Known rows, with every way that one mark hangs from another
F(D W(K)): 2.40,-1.70,-0.46,1.68,2.96,-1.26,-4.74,0.60,0.73,-3.35,-0.75,-2.19,-2.90,-0.37,1.15,0.19,0.81,0.97,3.36
X(W(F)): -1.50,-0.04,2.75,-0.07,-2.88,-0.04,4.28,-3.68,0.02,-4.05,2.78,0.70,1.99,2.86,-1.34,-0.22,1.36,-1.14,0.78
H(W(F)): 0.84,1.81,1.57,1.91,-1.00,-1.05,-0.86,0.93,2.14,-1.92,-0.83,0.99,0.85,2.02,-2.75,0.96,-0.18,-1.37,-2.51
W(D H K): 3.08,0.78,-0.36,0.21,-1.16,1.13,1.83,1.65,-1.14,1.57,-0.91,1.40,1.14,-1.47,-1.45,3.82,-1.38,4.55,-2.47
D(Z(F(H W(K)))): -5.02,-1.23,-2.94,-1.60,-1.43,1.02,-1.43,-1.25,-1.08,-1.87,0.08,-3.24,-0.13,-2.16,4.55,-5.24,0.99,0.41,2.77
Z(D F(W)): -4.81,1.09,3.64,-3.89,2.12,-1.65,-0.72,-2.20,-1.37,4.28,0.01,-5.96,-0.22,-2.38,3.87,-5.91,-5.23,-2.53,3.51
F(W(H)): -0.11,-0.14,2.22,-2.69,-1.20,-1.32,-2.14,-0.79,0.19,-3.08,-0.76,2.36,-0.87,-1.79,1.17,0.44,-2.03,0.95,3.81
D(Z(F(W(X)))): -4.86,0.98,-2.67,-3.58,-1.86,1.59,-1.51,-0.59,-0.35,-0.47,-0.41,-1.91,-2.30,-2.75,3.14,-4.66,3.08,-0.20,2.57
Z(D F(H)): -5.85,-0.82,3.98,-4.15,4.27,-2.44,1.28,-1.82,-2.15,3.80,0.37,-7.54,3.98,-2.43,3.87,-7.04,-4.95,-1.90,1.21
D(Z): -4.75,1.49,-3.14,-3.02,-2.41,1.36,1.32,-1.09,0.28,-3.89,-0.52,-2.78,0.22,-2.78,0.41,-3.53,5.42,3.08,1.18
H(W(D K X)): 4.70,1.97,-3.48,1.86,2.20,-0.45,-0.76,1.33,0.28,4.09,0.09,1.73,-0.52,0.09,-4.28,3.34,0.51,-1.08,-4.98
W(D H): 0.49,1.12,2.34,-4.71,-3.48,0.35,1.17,1.54,1.17,-0.90,-1.43,1.02,2.37,-3.91,-1.32,2.19,-0.17,2.33,-2.30
K(X(W)): -0.95,-1.25,0.18,-3.18,0.61,-4.41,5.90,-3.91,2.52,0.11,0.44,-0.13,2.11,3.50,-2.25,-0.12,3.10,-0.20,0.90
W(D F(H) K X): 4.56,0.15,-2.18,7.26,0.61,1.84,-1.78,2.08,-0.52,-1.47,-0.84,0.87,-0.58,2.64,2.46,4.11,0.35,2.26,-0.12
W(F H): -0.32,0.96,5.01,0.52,-2.78,0.95,0.24,2.32,0.90,-4.09,-2.07,3.63,0.11,1.23,0.02,1.94,-0.66,2.62,1.30
H(W(D(Z) F K X)): 3.21,1.89,-3.75,5.33,-1.52,2.52,-2.59,2.37,1.73,0.85,-0.35,2.77,-2.82,1.45,-2.70,3.23,1.89,-1.83,-3.46
W(F(D) K X): 4.46,0.95,-1.28,7.13,4.62,1.49,-2.40,3.68,-0.63,-0.57,-1.33,1.26,-4.43,4.19,-0.23,3.28,3.54,2.53,1.33
K(X(W(F(D) H))): -0.17,-2.65,2.57,-1.33,-0.56,-2.98,3.57,-1.35,3.79,-1.40,-0.29,2.64,0.42,4.26,-2.25,1.44,2.67,-1.41,1.28
Z(D): -3.64,2.08,2.33,-2.78,2.86,-1.68,2.51,-2.38,-0.73,0.80,-0.02,-5.51,2.00,-2.36,-0.21,-3.41,-1.14,1.29,1.54
Z(D F(H(W))): -4.89,-1.08,3.73,-3.44,4.27,-2.68,0.29,-1.35,-1.39,4.84,0.75,-6.25,3.79,-2.15,2.10,-6.48,-5.82,-4.34,-0.57

Rows
-0.22,-1.35,0.38,2.38,-5.88,3.57,3.10,-1.83,-0.02,-2.57,2.86,3.68,-0.18,1.53,-1.67,2.26,0.85,-1.04,-0.53 : X(W(D(Z) F H K))
-2.19,-3.14,-1.35,-1.15,-3.22,-0.73,-4.29,-2.21,1.48,-7.16,0.02,-2.32,2.10,-3.60,5.23,-2.01,-1.14,-0.82,3.53 : F(H W(D(Z)))
0.94,-0.31,-0.95,-0.41,-1.60,0.10,5.37,-4.13,-1.31,-0.10,3.60,-0.83,2.65,0.95,-2.45,0.95,0.89,0.21,-1.89 : X(W(D K))
4.01,1.98,-1.65,5.61,2.69,0.00,-1.33,1.93,0.04,1.79,-0.27,3.46,-2.05,3.70,-3.38,3.13,0.21,-0.85,-2.32 : H(W(F K X))
-1.85,-2.62,2.55,-3.62,3.77,-2.81,-2.29,1.89,0.22,1.30,-0.53,-4.45,3.10,-1.38,1.39,-4.36,-1.12,-3.29,-2.38 : Z(F(D H(W)))
1.55,-1.04,2.11,2.29,-4.30,2.16,3.74,-1.75,-0.39,-1.67,2.72,3.60,1.02,2.47,-2.15,3.26,-0.94,-0.61,-1.03 : X(W(D F H K))
-1.98,-1.91,-1.24,-1.70,-0.91,0.48,-6.07,0.49,2.87,-6.27,-0.91,-2.44,-3.60,-3.27,1.84,-2.45,4.14,-1.14,4.12 : F(D(Z) W)
2.97,1.71,-5.22,1.88,0.56,1.22,-1.43,1.31,0.68,3.07,0.24,1.72,-1.66,-0.88,-3.91,2.31,2.22,-1.41,-4.42 : H(W(D(Z) K X))
-0.45,-0.85,0.15,-2.16,3.02,-2.01,-0.35,0.72,-1.50,3.96,0.04,-2.62,3.05,-0.54,1.78,-2.67,-2.66,-1.73,-2.72 : Z(F(H(W(D K X))))
1.85,0.78,-4.00,-0.29,-0.41,4.07,-0.67,3.37,-1.82,5.51,-0.47,3.78,-3.62,-2.79,-0.45,2.46,1.58,1.46,-1.75 : W(D(Z(F)) H K X)
-2.23,-1.43,1.79,-3.85,-0.42,-2.14,-2.16,-0.91,-0.58,-0.25,-0.44,-4.09,2.71,-1.98,5.57,-3.73,-3.78,-1.46,1.25 : Z(F(H W(D)))
0.50,-1.55,1.07,-0.97,0.32,-0.12,5.49,-3.31,-2.67,0.50,3.59,3.31,1.81,1.42,-3.55,1.11,-0.67,0.33,-0.40 : X(W(H K))
1.43,-0.67,-1.50,5.50,-5.73,3.27,0.10,2.74,3.22,-1.68,-2.69,3.68,-2.76,2.89,0.47,4.54,1.47,3.02,0.45 : W(D(Z) F H K(X))
0.81,0.80,0.53,-2.44,0.63,-0.06,-1.89,0.99,-1.73,4.72,-0.69,0.33,-1.92,-1.22,2.73,-0.53,-2.97,-0.38,0.85 : Z(F(W(D H K X)))
4.34,1.19,0.52,5.76,2.45,2.37,-0.57,3.73,-2.05,1.26,-1.23,7.18,-3.94,3.65,-0.89,5.02,-0.21,3.44,1.51 : W(F H K X)
3.79,1.78,-3.01,2.12,4.73,-1.34,-0.18,0.91,-0.96,3.93,0.26,2.42,-0.91,1.34,-4.50,2.07,0.48,-0.47,-3.41 : H(W(K X))
